Each row was made from one small tree. The marks that hang from a mark follow it in brackets, in the order of their numbers. Every link used is in the known rows. Write each row's tree.
Known rows:
Z122{Z87 Z581{Z831}}: [-0.4, -21.6, -26.3, 0.6, -45.2, -4.0, -35.3, -9.3, -0.4, -57.0, -6.4, 16.8, 16.6, -24.2, 18.3, 9.9, -31.6, 45.0, -28.9, 11.8, -7.4]
Z581{Z122}: [18.0, -32.8, -5.3, 6.7, -35.4, 7.6, -3.9, 18.9, 8.0, -20.7, 3.4, 17.9, -19.7, -31.0, -14.7, 29.7, -33.1, 21.0, -24.3, -5.1, 22.2]
Z267{Z831{Z2 Z122 Z581 Z841}}: [-18.9, -5.1, -16.2, -9.8, -38.6, -10.8, -26.7, -48.9, -30.5, 1.5, 10.8, 40.5, -4.7, -9.0, -38.8, -5.5, -28.7, -12.5, -14.3, -47.0, 25.0]
Z87{Z122 Z226 Z267 Z705}: [-13.7, -15.9, -7.8, 4.4, -7.8, -10.6, -41.1, 37.9, -18.7, -33.0, -6.1, 44.4, -43.2, -2.3, 16.8, 15.0, -26.1, 23.4, 0.4, -52.1, 22.6]
Z226{Z87{Z122}}: [-0.1, 5.9, 2.6, 14.7, -26.2, -17.0, 1.9, 21.8, -13.5, -52.0, 17.8, 30.3, -9.1, -12.8, 21.0, 35.3, -22.5, 33.2, -8.2, -3.9, 21.0]
Z87{Z122 Z267 Z705}: [-0.4, -21.7, -10.6, 7.4, -16.1, -7.1, -27.4, 32.7, -15.7, -45.0, -0.1, 52.7, -30.5, 1.8, 6.9, 22.2, -29.0, 31.8, -11.1, -30.6, 18.2]
Z267{Z831{Z2}}: [-13.4, -15.7, -2.5, -6.9, -30.2, 8.8, -52.7, -13.9, -3.2, -18.0, 17.6, 19.7, -10.4, -11.7, 11.9, 22.2, -20.4, 17.6, -24.5, -18.0, 8.6]
Z267{Z831}: [-2.3, -26.9, 2.6, 5.9, -26.8, 22.8, -40.9, -5.1, 3.3, -20.3, 30.9, 30.3, -4.9, -15.4, 9.1, 22.6, -14.6, 16.8, -22.5, 11.5, 9.6]
Z267{Z831{Z581}}: [-10.2, -13.1, 7.0, 12.2, -27.4, 1.1, -20.9, -20.3, -3.2, -15.3, 11.7, 35.1, -3.8, -8.1, -13.2, 22.0, -14.8, 10.9, -12.2, 6.8, 17.7]
Z267{Z831{Z2 Z581{Z122} Z841}}: [-12.2, -7.4, -13.5, -14.2, -33.4, 2.5, -10.8, -17.1, -16.2, 2.1, -14.2, 28.2, -15.4, -11.5, -39.2, 14.0, -35.9, 3.0, -25.3, -50.3, 32.4]
Z841{Z831{Z122{Z87{Z226}} Z581}}: [-4.4, -1.3, -7.6, -3.3, -37.4, -36.3, -33.6, -29.4, -18.3, -5.8, -6.4, 16.8, 4.7, -43.6, -0.4, 7.5, -38.5, 15.5, 22.4, -17.9, 19.3]
Z831{Z2 Z581{Z122{Z87}} Z841}: [-16.8, -0.3, -22.5, -19.4, -48.1, -19.4, 11.2, -18.3, -17.3, -18.8, -32.2, 18.9, -13.3, -30.1, -32.2, 18.9, -45.4, 26.4, -25.4, -59.3, 26.1]
Z226{Z87{Z267{Z831{Z2}}}}: [-27.9, 14.8, -14.1, 1.8, -20.0, -16.6, -47.0, 13.6, -37.6, -27.5, 16.1, 31.5, -14.2, 0.5, 24.7, 38.8, -27.7, 41.2, -42.9, -36.8, 3.7]
Z831{Z2 Z122{Z581} Z841}: [-7.7, -28.9, -37.2, -15.9, -45.0, -8.9, -31.7, -32.5, -19.0, -17.8, -2.2, 31.4, -2.8, -10.4, -25.4, -14.3, -37.4, 10.2, -24.2, -39.7, 10.5]
Z267{Z831{Z2 Z122{Z87} Z841}}: [-21.9, -10.3, -34.6, -14.8, -44.9, 2.2, -47.4, -33.9, -22.5, -14.1, 17.4, 35.7, 4.1, -25.5, -5.1, 1.8, -32.3, 18.2, -36.8, -46.3, 12.6]
Z841{Z831{Z122{Z87} Z581}}: [11.0, -7.7, -12.0, 0.1, -45.9, -31.9, -18.2, -37.0, -16.8, -16.8, -2.3, 24.4, 18.2, -41.7, -11.8, 16.0, -42.7, 22.0, 10.2, 3.2, 16.9]
Z581{Z122{Z87} Z831}: [19.2, -17.2, -17.2, 3.1, -44.6, 2.6, -14.1, 12.6, 2.6, -38.7, -3.2, 8.3, -1.0, -42.5, 4.0, 24.1, -39.5, 34.4, -34.3, -9.5, 10.1]
Z122{Z87 Z581}: [-11.2, -31.1, -27.8, 8.0, -45.1, -5.3, -28.9, -5.1, 8.6, -49.7, -10.1, 24.4, 6.6, -23.4, 12.2, 20.1, -27.0, 56.6, -30.4, 12.1, -0.3]
Z831{Z122{Z581}}: [7.8, -38.9, -28.0, 17.7, -42.2, -9.8, -30.0, -13.0, 2.2, -28.2, 0.7, 33.8, -0.4, -15.4, -16.6, 2.6, -26.7, 24.1, -18.5, 7.7, 9.1]
Z226{Z87{Z267{Z831{Z122}} Z705}}: [-6.3, 3.2, -23.1, 16.8, -10.9, -21.1, -52.4, 22.7, -22.1, -33.0, 34.0, 56.7, -18.9, -1.8, 8.4, 26.1, -36.2, 33.7, -45.1, -19.6, 17.4]
Z122{Z87{Z226 Z267{Z831{Z581}}}}: [-44.0, 0.8, -14.7, 16.4, -27.3, -15.6, -43.8, -4.1, -29.6, -13.2, -12.8, 38.4, -16.6, -10.9, 5.2, 24.0, -19.1, 38.9, -18.4, -39.6, 9.8]
Z87{Z226 Z267}: [-17.6, -21.9, 1.0, 2.0, -19.7, -2.5, -36.0, 14.0, -27.0, -13.6, 11.5, 26.7, -30.2, -14.8, 9.1, 15.2, -19.3, 21.1, -11.8, -37.1, 4.3]

Which tree is each row?
[-12.1, -30.1, -55.9, 24.3, -50.5, -23.1, -38.7, -2.4, -19.7, -35.8, -17.1, 46.5, 1.4, -16.0, -9.5, 13.9, -31.5, 58.9, -38.4, -17.4, -0.3] -> Z831{Z122{Z87{Z267} Z581}}
[-11.7, -18.0, -19.5, -2.2, -23.6, -9.7, -35.6, 17.6, -10.0, -49.2, 7.5, 40.6, -20.6, -18.7, 14.9, 27.0, -36.1, 52.5, -37.9, -22.5, 2.9] -> Z122{Z87{Z267 Z705}}
[-1.7, -2.4, -20.4, 11.8, -15.8, -27.5, -21.9, 33.1, 6.2, -70.9, -9.8, 40.4, -12.5, 3.4, 24.5, 24.8, -36.7, 49.7, -17.0, 1.8, 24.2] -> Z226{Z87{Z122{Z581} Z705}}
[17.9, -21.3, -14.4, -6.7, -42.5, -12.1, -37.3, -20.5, -9.2, -22.2, 17.4, 21.9, 18.0, -49.6, 9.5, 16.7, -44.2, 26.6, -2.0, 4.8, 9.6] -> Z841{Z831{Z122{Z87}}}
[-36.3, -14.7, -46.7, -16.9, -44.5, -20.7, -49.3, -27.1, -19.7, -19.7, -19.2, 22.2, -6.4, -24.5, -2.0, -16.5, -37.8, 25.2, -22.3, -64.4, 10.5] -> Z831{Z2 Z122{Z87{Z226} Z581} Z841}
[-13.1, -5.8, -10.6, -16.8, -42.8, -23.4, -2.4, -49.4, -32.3, -7.3, 5.2, 31.3, -11.0, -14.1, -44.3, -10.2, -31.3, -12.3, -6.2, -52.3, 22.9] -> Z831{Z2 Z122 Z581 Z841}
[-7.7, -25.0, -39.0, 9.9, -42.5, -8.0, -67.7, -22.5, -2.1, -16.1, -7.8, 32.6, 0.0, -2.3, -6.1, 4.8, -27.4, 22.4, -27.1, -18.4, 11.2] -> Z267{Z831{Z2 Z122{Z581}}}
[1.5, 6.7, 2.0, 5.7, -10.9, -21.4, -10.6, 34.4, -1.3, -63.7, 17.1, 36.8, -20.4, -8.4, 26.3, 31.6, -32.1, 33.4, -12.1, -7.8, 27.3] -> Z226{Z87{Z122 Z705}}
[-5.6, -38.7, -38.4, 3.7, -36.1, 18.7, -45.1, -24.4, -10.5, -11.7, 17.0, 52.4, 9.6, -6.0, -23.8, -8.1, -27.9, 9.4, -33.3, -3.5, 16.4] -> Z267{Z831{Z122{Z581} Z841}}
[13.2, -3.8, -2.8, -14.4, -41.0, -36.6, -27.5, -43.8, -22.5, -2.7, -5.6, 16.8, 3.7, -27.5, -19.1, 6.8, -44.3, -1.7, 19.5, -23.8, 19.2] -> Z841{Z831{Z2 Z122 Z581}}
[-3.2, -15.0, -29.4, -22.7, -36.3, 2.6, -27.2, -13.7, -27.0, -42.7, -16.3, 27.8, 5.6, -1.6, 1.3, -11.0, -33.0, 8.3, -7.4, -44.1, 9.0] -> Z87{Z122{Z581{Z831{Z2 Z841}}}}
[-19.7, -16.2, -5.9, -29.2, -26.5, 23.1, -40.8, -25.0, -16.4, -9.9, 27.6, 27.2, -4.9, -12.2, 0.9, 6.2, -25.5, 1.7, -27.5, -35.8, 11.0] -> Z267{Z831{Z2 Z841}}
[14.2, -12.6, -18.8, -3.1, -35.5, -14.6, -41.6, -7.6, 2.5, -51.2, 21.4, 26.1, -3.0, -34.8, 9.1, 0.7, -40.0, 19.4, -26.5, -12.3, 8.1] -> Z581{Z831{Z122{Z87{Z705}}}}
[-5.1, -2.6, -20.3, 22.4, -28.3, -22.1, -8.7, 22.8, -6.9, -59.2, -9.6, 34.1, -0.8, -0.5, 17.5, 29.0, -26.6, 47.5, -13.5, 5.9, 17.7] -> Z226{Z87{Z122{Z581}}}
[-2.3, -32.1, -41.5, 19.7, -53.9, -17.0, -32.7, -13.7, 2.9, -41.1, -9.9, 30.9, 6.8, -25.9, -5.4, 9.5, -30.5, 45.8, -29.1, 3.7, 5.3] -> Z831{Z122{Z87 Z581}}
[-9.4, -0.8, -30.9, 17.6, -12.5, -32.0, -26.2, 47.4, -18.1, -66.4, -18.2, 55.3, -19.0, 12.9, 20.4, 31.6, -37.9, 61.1, -26.6, -19.5, 17.3] -> Z226{Z87{Z122{Z581} Z267 Z705}}
[-20.4, -8.1, -48.5, 11.9, -27.3, -6.6, -39.6, 3.7, -45.3, -21.8, 16.6, 62.7, 4.9, 4.8, -12.5, 8.8, -35.4, 33.2, -50.0, -22.2, 10.7] -> Z226{Z87{Z267{Z831{Z122{Z581} Z841}}}}
[-9.5, -4.7, -44.3, 21.9, -15.5, -25.9, -63.1, 25.3, -15.5, -41.2, 5.6, 62.2, -9.0, 9.6, 6.2, 19.8, -38.7, 49.7, -49.9, -9.5, 15.7] -> Z226{Z87{Z267{Z831{Z122{Z581}}} Z705}}
[-10.8, -18.6, -21.9, -16.0, -34.1, 10.1, -46.2, -33.3, -22.9, -1.6, 28.1, 37.4, -4.1, -14.9, -17.9, -4.0, -29.4, -5.8, -26.3, -43.4, 17.5] -> Z267{Z831{Z2 Z122 Z841}}
[7.8, 0.9, -13.2, -17.6, -45.8, -32.0, -12.2, -12.4, -8.9, -15.7, -40.2, 3.5, 0.6, -42.0, -6.6, 33.3, -57.5, 37.2, 0.0, -30.3, 23.0] -> Z841{Z831{Z2 Z581{Z122{Z87}}}}
[-30.2, -21.5, -36.1, -1.6, -20.7, -18.7, -60.7, 24.0, -3.8, -43.0, -24.9, 35.6, -25.8, -9.3, 25.8, 12.9, -36.7, 61.6, -30.5, -35.1, 3.3] -> Z122{Z87{Z226 Z267 Z705} Z581}
[-9.5, -26.8, -17.0, 5.2, -12.4, -9.2, -46.9, 25.7, 14.4, -46.3, -21.6, 33.3, -27.2, -1.2, 19.5, 5.3, -28.0, 29.4, 4.3, -21.9, 23.9] -> Z87{Z122{Z581} Z226 Z705}
[-8.5, -19.8, -29.9, -12.0, -27.3, 11.3, -49.4, -14.5, -2.3, -29.0, 32.8, 52.5, -2.6, -26.0, -4.1, 0.9, -37.9, 17.2, -39.8, -21.3, 20.3] -> Z267{Z831{Z122{Z87{Z705}} Z841}}
[-0.8, -11.2, -13.8, 15.6, -47.4, -21.1, 12.9, 1.8, 3.6, -29.2, -26.2, 21.7, -12.8, -33.4, -24.8, 33.5, -34.9, 39.6, -21.8, -12.7, 25.6] -> Z831{Z581{Z122{Z87}}}
[11.2, -11.4, -11.2, -8.1, -44.1, -15.7, -39.9, -28.5, -19.0, -23.2, 18.3, 11.7, -4.1, -23.1, -4.1, -5.1, -31.2, -3.5, -14.7, -33.2, 3.9] -> Z581{Z831{Z2 Z122}}
[0.2, -3.0, -25.4, -5.5, -53.1, -24.0, -42.4, -28.7, -17.7, -35.6, 6.2, 9.0, 3.5, -33.6, 6.5, 2.4, -34.5, 20.5, -23.7, -35.9, 1.5] -> Z581{Z831{Z2 Z122{Z87}}}
[-22.2, -22.7, -23.9, -5.1, -22.8, -14.4, -55.8, 12.2, 19.6, -48.8, -16.0, 21.6, -20.1, -21.0, 28.5, 10.0, -34.6, 50.2, -20.9, -15.7, 8.6] -> Z122{Z87{Z226 Z705} Z581}
[3.8, -6.4, -25.3, -40.9, -31.7, -0.6, -27.3, 6.2, -4.1, -41.6, -8.0, 11.9, -14.5, -34.8, 1.2, 4.7, -59.7, 21.4, -40.9, -61.4, 16.8] -> Z581{Z122{Z87{Z705}} Z831{Z2 Z841}}
